Known rows, with every step that occurs:
zeva, folu, zapuf, rerif, reki: [ -1 -12  13 -14  15 -16  -7  20   7  -1  -8   9   8  14  -1  23  -3 -23
  -4  18   1  -2  13   9  -1  -6   7  16  -5  -1  -6  -4 -12  -2 -15   7]
zoze, nabanav, rerif, zapuf, folu: [ -7 -10   5 -12  -5 -13 -10  23  30  -1 -17  -9   4 -11   0   5 -14 -21
   1  -1  -3 -11  12 -10  -1 -20   8   1  -4 -13  -4 -12   2  -7   3   7]
sinivod, rerif, zeva, folu, zapuf: [-10  -8  11 -11  12  -3 -15  15  13  -4  -7   4  -7  12  -4  22  -7  -2
  11   7 -11   8  14   8  -8  -5   7  -1  -5 -12 -13  -1 -11   2 -11  -1]
fuvekik, rerif, sinivod: [ -2  -7  -7   0   6 -12  10   6  -6  -6   1   3  -3   1   3   5  -2  -8
  13  -1   4  -6  17  -8   6   3  -2  -8  -1  -9  -7  -4  -1  10  -6   0]
sinivod, rerif: [ -9   3  -2   1   3  -3   1   8  -6  -7  -9  -4   0  -3   2  13  -2  -6
   5  -4  -3  -2   5  -4   2  -5  -5  -1   0   0   5   2  -8  -4 -14   2]
fuvekik, zoze, pinan, rerif, zeva, folu: [ -2  -4   0 -13   5 -14  -3   5  14   1 -20 -10 -11  -4 -15  24   2   1
  23  -2 -13  -5  24   5 -18   4   2   0   5 -10  -6 -11   2   3 -12 -13]
reki, folu: [  3  -3  -4   1   6  -7   4   9  11   7 -10   4  -8  -5   0  -3   0   8
  -5  -5   0  -1   6   3   5   1   4  -7  -4  -1  -9 -12  -8   0   1   8]
nabanav, rerif, zeva: [-1 -4  2 -4 -7  1  0  2 13  6 -7  2 -2 -8 -8  7  2 -5 12 -9 -2 -3 17 -1
 -4 -1  6 -4 -2 -9 -5 -7  3  5 -7  7]
zapuf, rerif, zeva, folu, reki: [  0 -15  -2  -6   8 -25 -10  15   6   3  -2  11   2   6  -2  26  -3 -12
   9   5   2   4  13   3  -4  -4  14  13  -9  -7  -6  -3  -7   4  -6   9]
sinivod, rerif, reki, folu, zapuf: [ -9  -4   7 -11  21   3   5  17  11  -5 -25  -2   0   6  -1  26  -8  -6
   3  -3  -2   0  11   2  10  -3   1  -3 -12  -5 -15 -13 -21   4 -25   8]
sinivod, rerif, zapuf, folu: [-13 -12   1 -16  10 -13   0  16   9 -18 -14  -6   6  -2   3  17 -21 -10
  -1  -2 -11  -3  14  -1   0 -14   3  -2  -9  -4  -2 -10  -7  -9 -12   4]
zoze, fuvekik, rerif, zapuf, folu, zeva: [  2 -16  11  13  20 -14  -3  17   8 -23  -4  21   6  14  -8   8 -19  -4
   7  -8   2 -15   9  11   6 -16  10   6 -13  -8 -26 -18   2 -11  -1   7]
fuvekik, rerif, reki, folu: [  3 -12   3  -4  26 -16  12  16   2   0 -19  10   1   2  -1  18  -2  -3
   6  -4   2 -10  13   1  15  10   4  -3  -7 -10 -14 -17 -12   7 -18  20]
sinivod, rerif, zapuf: [-14  -3   3  -6   3   1   5   8   0 -10 -14  -3  -1  -1   6  16 -12   0
   6  -3  -8  -1  13  -8   5 -16  -1  -6  -2   0  -4   2  -3  -1 -18  -3]
zeva, folu, zapuf, rerif: [ -1  -8  11  -4   6 -16 -10  17   7   0  -5   8  -4  14   2   5  -3 -16
  -6  17  -6  -1  10   8  -2 -12   7  10   0  -1  -6   3 -12  -7  -3   2]
zapuf, folu, zeva: [ -1  -8   9  -6  11  -8 -10  10  16 -11   8   5   9   8  -7   5  -5  -2
  -7 -10   1   1   1  12  -4   0  10   6  -6 -10 -14 -12   3 -12  11   5]
sinivod, rerif, reki: [ -6  -4   3  -8  15  -2   5   8  -9  -9 -14  -6   9  -3   1  29  -4 -13
   8   1   1  -2   9  -3   2   2  -6   5  -8  -1   5  -7  -7   2 -27   8]
zeva, folu: [  1  -2   2  -1   6 -12 -10   6  10   6  -1   1   0   0   4   5  -1   0
  -4  13   0   4   4   9  -3   0   3   7   0   6  -4  -2  -4  -3   2   4]
pinan, zoze: [ -6  -1   2  -9   9  -3  -2   5  12   2  -1   1  -1  -5  -5   5   1   6
   3  -8 -11   1  -1  -3  -5  -5   2  -5  -5  -7   0  -4  13  -6   3 -10]
pinan, rerif, zeva, folu, reki: [ -8 -13   0  -6  11 -19   0  10  17   4  -9  -1  -5  -2  -4  28   6  -4
  21  -3   3  14   8   6  -2   3   9   1 -12  -7 -18  -9  -6   5 -13   1]
sinivod, rerif, zeva: [ -4  -5  -1  -7   2   0   0   7  -3  -6  -6  -2  -2  -1  -6  19  -6   4
  16  -7 -10   2  14  -4  -6  -1   1  -5  -1  -9   0  -5  -4   2 -13   0]
fuvekik, rerif: [  1  -4   3   2   9  -9   7   7  -7  -3  -1   8  -1   1  -3   4   2  -6
   8  -4  -3 -11   3  -2   6   3   1  -2   3  -8  -3   1  -2   1  -3   3]
nabanav, rerif: [ -2   3   1   1  -7  -2   5   3   8   8  -8  -1  -2 -12   1  -1   3 -12
   1  -5   2  -6  11   0   5  -5  -1  -2   1   2   2  -3   2  -4 -10   8]
nabanav, rerif, reki, folu, zapuf: [ -8  -4  11  -9   9   3   5  13  25   7 -26   4  -2   0  -4  13  -3 -17
   2  -6   4  -5  17   3  13  -5   4  -4 -11  -3 -20 -17 -12   3 -21  20]
vuni, folu, zapuf, rerif: [ -6 -16  -6 -16   3 -10  -1  14   8  -6 -10   7   3   9  -3   2   3 -13
  -1   5 -14  -9  10   5  -5 -16   8   2  -4  -1  -3  -2  -8  -8   5  -7]
zoze, fuvekik: [ 7  1 -2 22  0  2 -3  0 -4 -2 -6  6  2  1 -5 -6 -3  0  5  4  9 -4 -2  5
  1 -6 -6  5 -7 11 -1 -8 -2 -7 -2  2]
rerif, zeva, folu, reki: [ -1  -8   1  -7  11 -12 -14   7  16   7  -1   4   2   6  -2  21  -2   4
  14   4   4  17   2   6   0   6  13   5 -10  -6 -13  -2  -3  10  -1   6]
vuni, folu: [ -6 -11 -10  -7   5  -5  -1   1   8  -5  -7  -1   9  -4   0  -1   3   7
   1  -2  -8  -2   7   3  -4  -7   4  -3  -4   8   0  -2   2  -3  11  -2]
zeva, folu, zapuf: [ -5  -3  11  -5   7  -1 -13   6  18   3  -1   3  -4  13   1   2  -3  -5
  -4  14  -3   7   1  12   0  -4   6   5  -2   2 -12   2  -5   0   2  -2]
rerif, reki: [  3  -5   8  -8  11  -2   3   1  -2  -3  -5  -2   8   1  -3  17  -1  -5
   4   3   5  -1   4  -1   1   4  -1   5  -8  -1  -2  -5  -1   7 -11   4]
zoze, pinan, rerif, zeva: [ -9  -2   1 -11  -4  -8  -2   6   5   7 -12  -4 -13  -2 -16  19  -7   0
  19 -12  -8  -2  21  -5 -10   1  -4  -6   6 -10  -6 -10   4   4 -17 -11]
sinivod, rerif, reki, folu, zeva: [ -6  -3   9  -2  20  -8   5  18   4  -9 -18   4   4   3  -3  32  -2   1
   1 -12   3  -2  16   5  10   0   5   4 -11  -8 -21 -18  -9   1 -23  15]
zapuf, folu, reki: [ -3  -7  -5  -9  14 -15  -7   8  12  -6  -2  -2  13   2   1   9  -9 -14
   3  -4   8   6  -7   0   4   6   7   7 -15  -4  -4  -9  -5  -2   3   9]
rerif, zeva, folu: [  3 -11   4  -8   5 -10 -13   6  13   7   3   4  -3   4  -4  10  -2  11
   8   8  -8   8  12   8  -9   3   9   3  -4  -7  -9  -6  -1   5   5   3]
vuni, folu, zapuf: [ -9 -11  -2 -12   6   5  -6   1  16  -6  -8   1   7   9  -5  -3   2   2
   0   3 -10   1   3   9  -4  -8   5  -5  -7   4  -8   1  -3  -4  10  -9]
fuvekik, rerif, zeva: [  2 -11   6  -4  10  -4   2  10  -5  -4   1  13  -4   3 -11  11  -2   5
  17  -8  -9  -8  12  -1  -2   8   5  -7   2 -19  -8  -5  -2   7  -4   1]
pinan, zoze, nabanav, rerif: [ -8   5   2  -5  -2  -7 -10  21  24  15 -15  -6  -1 -18  -7   7   4 -15
   7  -8  -7 -10   3 -14  -6 -18   1   0  -1 -13   5  -5  14 -11   0  -5]
nabanav, rerif, zeva, folu, zapuf: [ -6  -7  15  -9   1  -1 -15  10  28   7  -5   5  -8   4  -5   8  -2  -6
   6   3  -6   4  20   9  -5  -6  11  -2  -3 -10 -18  -6  -2   1  -6   5]

Rows:
[-14 -17  15 -15   9 -14   5  14  22 -17  -3   2   0   6  -3  17  -9  -3
   2 -18  -5   0  15   7  -1 -14  10  -2 -11 -14 -26 -17   5  -9  -4  -4]
pinan, rerif, zapuf, folu, zeva
[  6 -12   1  -9  13 -21   8  20   0   1 -16   8   4  -3  -2  20  -1 -13
  -4   1   3 -12  20  -2   6  -1   6   7 -10  -4  -3 -18 -14   1 -16  19]
zapuf, rerif, reki, folu
[  0  -4   3  -4   9  -9  10  11  17  11 -26   0   0 -12  -1  13   1 -11
   1  -9   6  -8  21   3  12   0   2  -2 -11  -1 -10 -20  -9   4 -21  23]
nabanav, rerif, reki, folu
[  3  -9  12  -1  16  -2   4  14  13  -1  -9   8   4   6  -5  21   1   6
  -1 -11   7   0   9   8   8   2  12   3 -13 -10 -23 -17  -4   2  -5  12]
rerif, reki, folu, zeva
[ -2  -8  13 -16  10  -4   3  14  -3  -8  -7   8   5  13  -6  22  -2 -25
   0   8   1  -7  10  -1   1  -6   4  10  -7  -8  -5  -2 -10   0 -16   3]
folu, zapuf, rerif, reki
[ -2   4   2   2 -10  -8 -10  14  14  11 -14  -7  -3 -12   0   2   2 -19
   4  -1   5  -9   4  -9   3 -13  -2   5   6  -8   4   0   0  -2  -2   5]
zoze, nabanav, rerif
[ -2 -12  -8  -8  -3 -12   9  20  10  -2 -11   6 -10   6   0   3  -5 -15
   0   1   0  -3  26  -3   6 -12   3  -5  -5  -7 -13 -14 -16   1  -4   1]
reki, folu, zapuf, rerif, sinivod
[ -6  -6   2  -5   4 -15 -10  11  24  13  -9   2   0  -7  -3  19  -1 -13
  15   0   6   8  11   5   5  -1  12   4 -10  -3 -15  -4  -1   9 -11  14]
nabanav, rerif, zeva, folu, reki
[-12  -6  -1  -5  14 -14 -11  12   8   0  -9  -1   1   0   0  32  -8  -5
  18   3   1  13  11   2  -1   1   8   4 -11  -6  -9  -1  -9   5 -16   9]
sinivod, rerif, zeva, folu, reki
[ -5  -8   2  -7  10 -15 -11  12   6   1  -6  -2  -1   0  -2  22  -5   3
  13   7 -10   7  18   6  -8  -1   6  -1  -4  -7  -5  -7  -8   1 -12   4]
sinivod, rerif, zeva, folu
[ -5   9  -5  -8  -1  -4   8   0  -1  -2 -24 -16  -9  -8 -10  13   2 -10
  17 -10  -6 -14  14  -4  -7   1  -9  -3   9  -5   4  -7   3  -1 -17 -14]
fuvekik, zoze, pinan, rerif
[ -9 -10   2 -13   0 -14 -16  25  32  -1 -19  -9  11 -10   2  17 -17 -30
   8  -4   8  -2  -1 -11   6 -21  10   6 -13 -12 -10  -6  -2  -3  -2   9]
zoze, nabanav, rerif, zapuf, folu, reki
[  2  -8   1  -6  16  -7   9   8   9   3 -17   1   3  -1  -2  15   1   2
   0  -3   6  -3   9   3   7   6   4  -2 -12  -2 -10 -17  -8   5 -11  16]
rerif, reki, folu
[ -9 -14  13 -11   7  -6  -3   9  22 -16   3   6   8   8  -3   8 -15   4
  -4  -7  -5   0   7   6  -1 -13  15   4 -10 -10 -22 -12   8  -7   8   0]
rerif, zapuf, folu, zeva
[ -5   0  -9   1 -11  -7   8   1   7   4  -5  -6   2 -14   5   0   0 -16
   8  -3   5  -1  22  -8   9  -7  -5  -6  -3   1  -3  -7   3   2 -10   1]
nabanav, rerif, sinivod
[ -9  -6   1 -24   4 -12   5   5  14 -14 -27 -15  -3  -7  -9  18 -15 -12
  14  -9 -13 -13  21  -4  -9  -5  -3  -5   0  -9  -4 -17   1  -7 -12 -13]
fuvekik, zoze, pinan, rerif, zapuf, folu
[-10 -10  16  -7  -4 -12 -14  24  33  -8 -11   1   5  -3  -3  13 -13 -17
  -1  -8   3 -10  11  -2   0 -24  14   9  -4 -20 -19 -10   5 -11   7   4]
zoze, nabanav, rerif, zapuf, folu, zeva
[ -1 -12  -1  -9  -1 -21  -4  17   8  -2   0   6  -3  11   9   8  -6 -20
  -1  16   0   5  24   2  -1 -12   4   5  -2   0  -9  -3 -10   0  -3  -4]
zeva, folu, zapuf, rerif, sinivod
[-14  -9   2 -14   5 -11   3  12  25  -5 -14  -2   8  -6   1  12 -16 -23
   6  -9   5   1   9  -4  12 -11  11   1 -14   0 -13  -9  -3  -2 -13  13]
nabanav, rerif, zapuf, folu, reki
[ -5 -14   5 -14   7  -8  -1   8  15 -11  -5   0   7   2   1   5 -21  -2
  -2  -1  -5  -2   7   2  -1  -6  10  -3  -9  -5  -8  -9  -2  -5   3   3]
rerif, zapuf, folu
[  6 -14   9  -3  15 -16   7  22   5  -2 -12  14   3   5  -7  26   1  -7
  -4  -7   3 -12  18   6   7  -3  13  10 -10 -11 -19 -21  -8  -3 -11  15]
zapuf, rerif, reki, folu, zeva
[ -4  -1   3  -6   4  -6 -12  15  16   4  -8  -4  -1  -7  -9   8   0   1
   6  -2  -9  -3  -8 -13 -10 -14   2  -1  -2 -16   5  -4  14  -7  14 -14]
pinan, zoze, nabanav
[-10 -11  15 -10   3 -10  -2  13  29 -10  -8   7   7  -2  -1   6 -12  -9
  -6 -14  -1  -7  19   5   6 -17  15   3  -8 -11 -22 -14   6 -10  -4   9]
nabanav, rerif, zapuf, folu, zeva
[  4  -9 -12  -4  -9 -18  10   9  -9  -7  -1   2   0  -2   3   6  -1 -17
   3   5   3  -4  22 -11  -1  -6  -3   1  -1  -3   4  -8  -3   2  -6  -3]
zapuf, rerif, sinivod
[ -3   5   0 -16  10  -3  12   1  -2  -7 -28 -14   1  -4 -12  30   0 -15
  20  -6   1 -15  17  -5  -6   6 -10   0   1  -5   1 -13   4   3 -29  -9]
fuvekik, zoze, pinan, rerif, reki
[-11 -14  13 -13   8  -7  -5  11  23   1  -4   1 -14  10  -7  17   1  -1
  13   0 -10   9  16  10 -11  -3   7  -3  -6 -14 -23  -8  -7   2  -6  -5]
pinan, rerif, zeva, folu, zapuf
[ -1 -12   3  -3  23 -20  -7  15   7   1  -2  11   1   7  -6  26  -3  -3
  19   2   1   5   9   3   5   9  15   2  -7 -12 -17  -2  -5  11  -4   9]
fuvekik, rerif, zeva, folu, reki
[-20 -10  -5 -17  15 -12   0  17  12 -18 -17  -7  12   1   4  26 -21 -15
   8  -4   1   3   6  -8  10 -12   6   1 -16  -4  -8  -5 -10  -4 -15   6]
sinivod, rerif, zapuf, folu, reki
[  1  -3   6   7   8  -3   1  10  15   1  -2  11  -5   4  -4   3   2  12
  -7 -13   2  -1   7   9   7   0  12  -1  -6  -7 -22 -12  -4  -5   6   8]
reki, folu, zeva
[  1 -12  14   0  28 -13   9  18   5  -6 -11  18   2   8  -8  24   0   3
   7 -12   4 -13  16   6  16   7  12   2 -10 -17 -27 -18  -6   5 -11  18]
fuvekik, rerif, reki, folu, zeva
[ -4  -1  -3 -13  14  -9  17   9  10  -1 -37 -13  -6 -10 -11  28   1  -7
  17 -10  -2 -12  23  -4   2   8  -5  -5  -1  -4  -3 -26  -7   3 -26  -2]
fuvekik, zoze, pinan, rerif, reki, folu
[  3 -16   4   9  18 -17  -1  15   2 -19 -13  13   7   5  -6   3 -21  -8
   8   0  -1 -15  12   5   7 -12   3   1 -15  -1 -11 -15  -5  -6  -4   8]
zoze, fuvekik, rerif, zapuf, folu
[ -3 -10  11 -11  15   4   2  12  16   1 -15   2   2  11  -3  14  -3  -2
   0  -1   1   2   7   4   9   2   4  -3 -12  -8 -19 -13 -13   6 -11   8]
rerif, reki, folu, zapuf
[  8  -4 -11  21   7 -11   6   7 -12 -11  -7   7   0   2  -3  -2  -5  -8
  17   3  12  -9  17   0  10  -4  -9  -4 -10   6  -7 -11  -3   1  -8   1]
zoze, fuvekik, rerif, sinivod
[  4 -16   3  -9   3 -25  -7  16   5   3  -3  11  -5   4  -4  17  -2  -6
   6  10  -8   0  20   6 -12  -3  13   9   0  -7  -1  -5  -6  -1  -4   5]
zapuf, rerif, zeva, folu
[  3 -13   6   8  27 -21 -10  20  10   0  -7  18  -3   2 -16  13  -7   9
  22   0 -12  -4  14  12  -5  -4   8  -1 -12 -10 -12 -15   9  -4  -1   0]
pinan, zoze, fuvekik, rerif, zeva, folu
[  2  -7  -8  13  17 -14   7  12  -1  -8  -8   8   1  -3 -10   4  -4  -4
  20  -5   1  -9  16  -5   6 -10  -8  -8 -13  -1  -6 -15   9  -4  -3 -10]
pinan, zoze, fuvekik, rerif, sinivod
[  0  -8   3  -8   4  -7   5  21  13   1 -12  13 -10   9   0   0  -3 -12
  -9  -1  -5 -10  13   4   5  -9   8   0  -3  -5 -12  -9 -19  -2  -4   4]
reki, folu, zapuf, rerif
[  5 -10   2   9  38 -16  10  21   6  -2 -25  14   2  -3 -17  15  -3   3
  14 -10  -1 -17  13   5   9  -2   0  -2 -22  -4 -12 -28  -1  -5 -14  12]
pinan, zoze, fuvekik, rerif, reki, folu
[ -4 -11  12 -10  27  -6   8  18  10  -4 -16  12  -1  12  -5  17  -3  -7
   5  -3  -3  -9  12   5  17   5   5  -5  -9 -16 -22 -15 -16   9 -15  12]
fuvekik, rerif, reki, folu, zapuf
[  5 -10   5 -10   8 -16   6  12 -11  -5  -7   5   9   2  -3  23   0 -21
   1   7   3 -10  11  -4   2  -2   1  14  -5  -3   5  -6  -6   0 -19   8]
zapuf, rerif, reki
[ -1  -4  12   3   7 -10  -3  25  26   9 -22   2   0  -8  -8  20   5 -12
   1 -10  11 -10  12  -3   8  -7  10   7  -7 -18 -23 -17  -3  -1  -8  16]
zoze, nabanav, rerif, reki, folu, zeva
[ -4  -5   3  -5   7   5  -1  11  18   3 -12   6  -9  10  -2  -3  -2   4
  -5  -4  -4   0   3   7   8  -4   7  -7  -5  -5 -18  -9 -14   1   1   1]
reki, folu, zapuf
[-10  -3  13  -6  15 -13   7  16  12   5 -29   2  -7   1 -12  31  -5  -1
   5 -16   6  -6  23   4   6   2   2   2  -4  -6 -25 -24   0  -2 -25   5]
zoze, pinan, rerif, reki, folu, zeva
[ -2 -14  15 -11  18  -9 -11  14  13  -3   1  16  -7  18  -7  14  -5   1
  13   7  -9  -1  14  10  -4   2  13  -6  -1 -19 -20   0  -6   6  -1   0]
fuvekik, rerif, zeva, folu, zapuf
[-13  -2   0 -12   8 -24  -9  12  15  12 -17  -2  -9   2  -9  32  -7  -6
  22  -3   4   9  17   0  -3   5   4   3  -3  -2 -14  -7   0   5 -19  -4]
zoze, pinan, rerif, zeva, folu, reki
[  1  -7   8  -4  -3 -13  -9  10  20  14  -7   3  -4  -8  -3   9   0  -3
   8   2  -4   2  21   6  -4  -2   9   3  -1  -3  -8  -7  -1   2  -7  11]
nabanav, rerif, zeva, folu
[  2  -1   1  13  10  -1  -5   5   7  -2  -8   5   3  -3 -10  -1  -2   6
   8  -2  -1  -2  -1   3  -4 -13  -4   0 -14   4   1 -10  10 -16   0  -8]
pinan, zoze, fuvekik
[-11   1   6 -12   7 -11   4   5  -4   3 -22  -9   0  -3  -8  29  -7 -15
  11  -4   5  -8  16  -5   0   4 -12   3   2   0  -2 -11   4   1 -32  -1]
zoze, pinan, rerif, reki
[  0 -12  10 -14  -3   1  -4  13   5  -6   2  13  -6  13 -13  12  -5 -10
   7   1 -11  -3  14   0 -10  -6   9   1  -2 -16  -9  -4  -9   2  -1  -6]
folu, zapuf, rerif, zeva
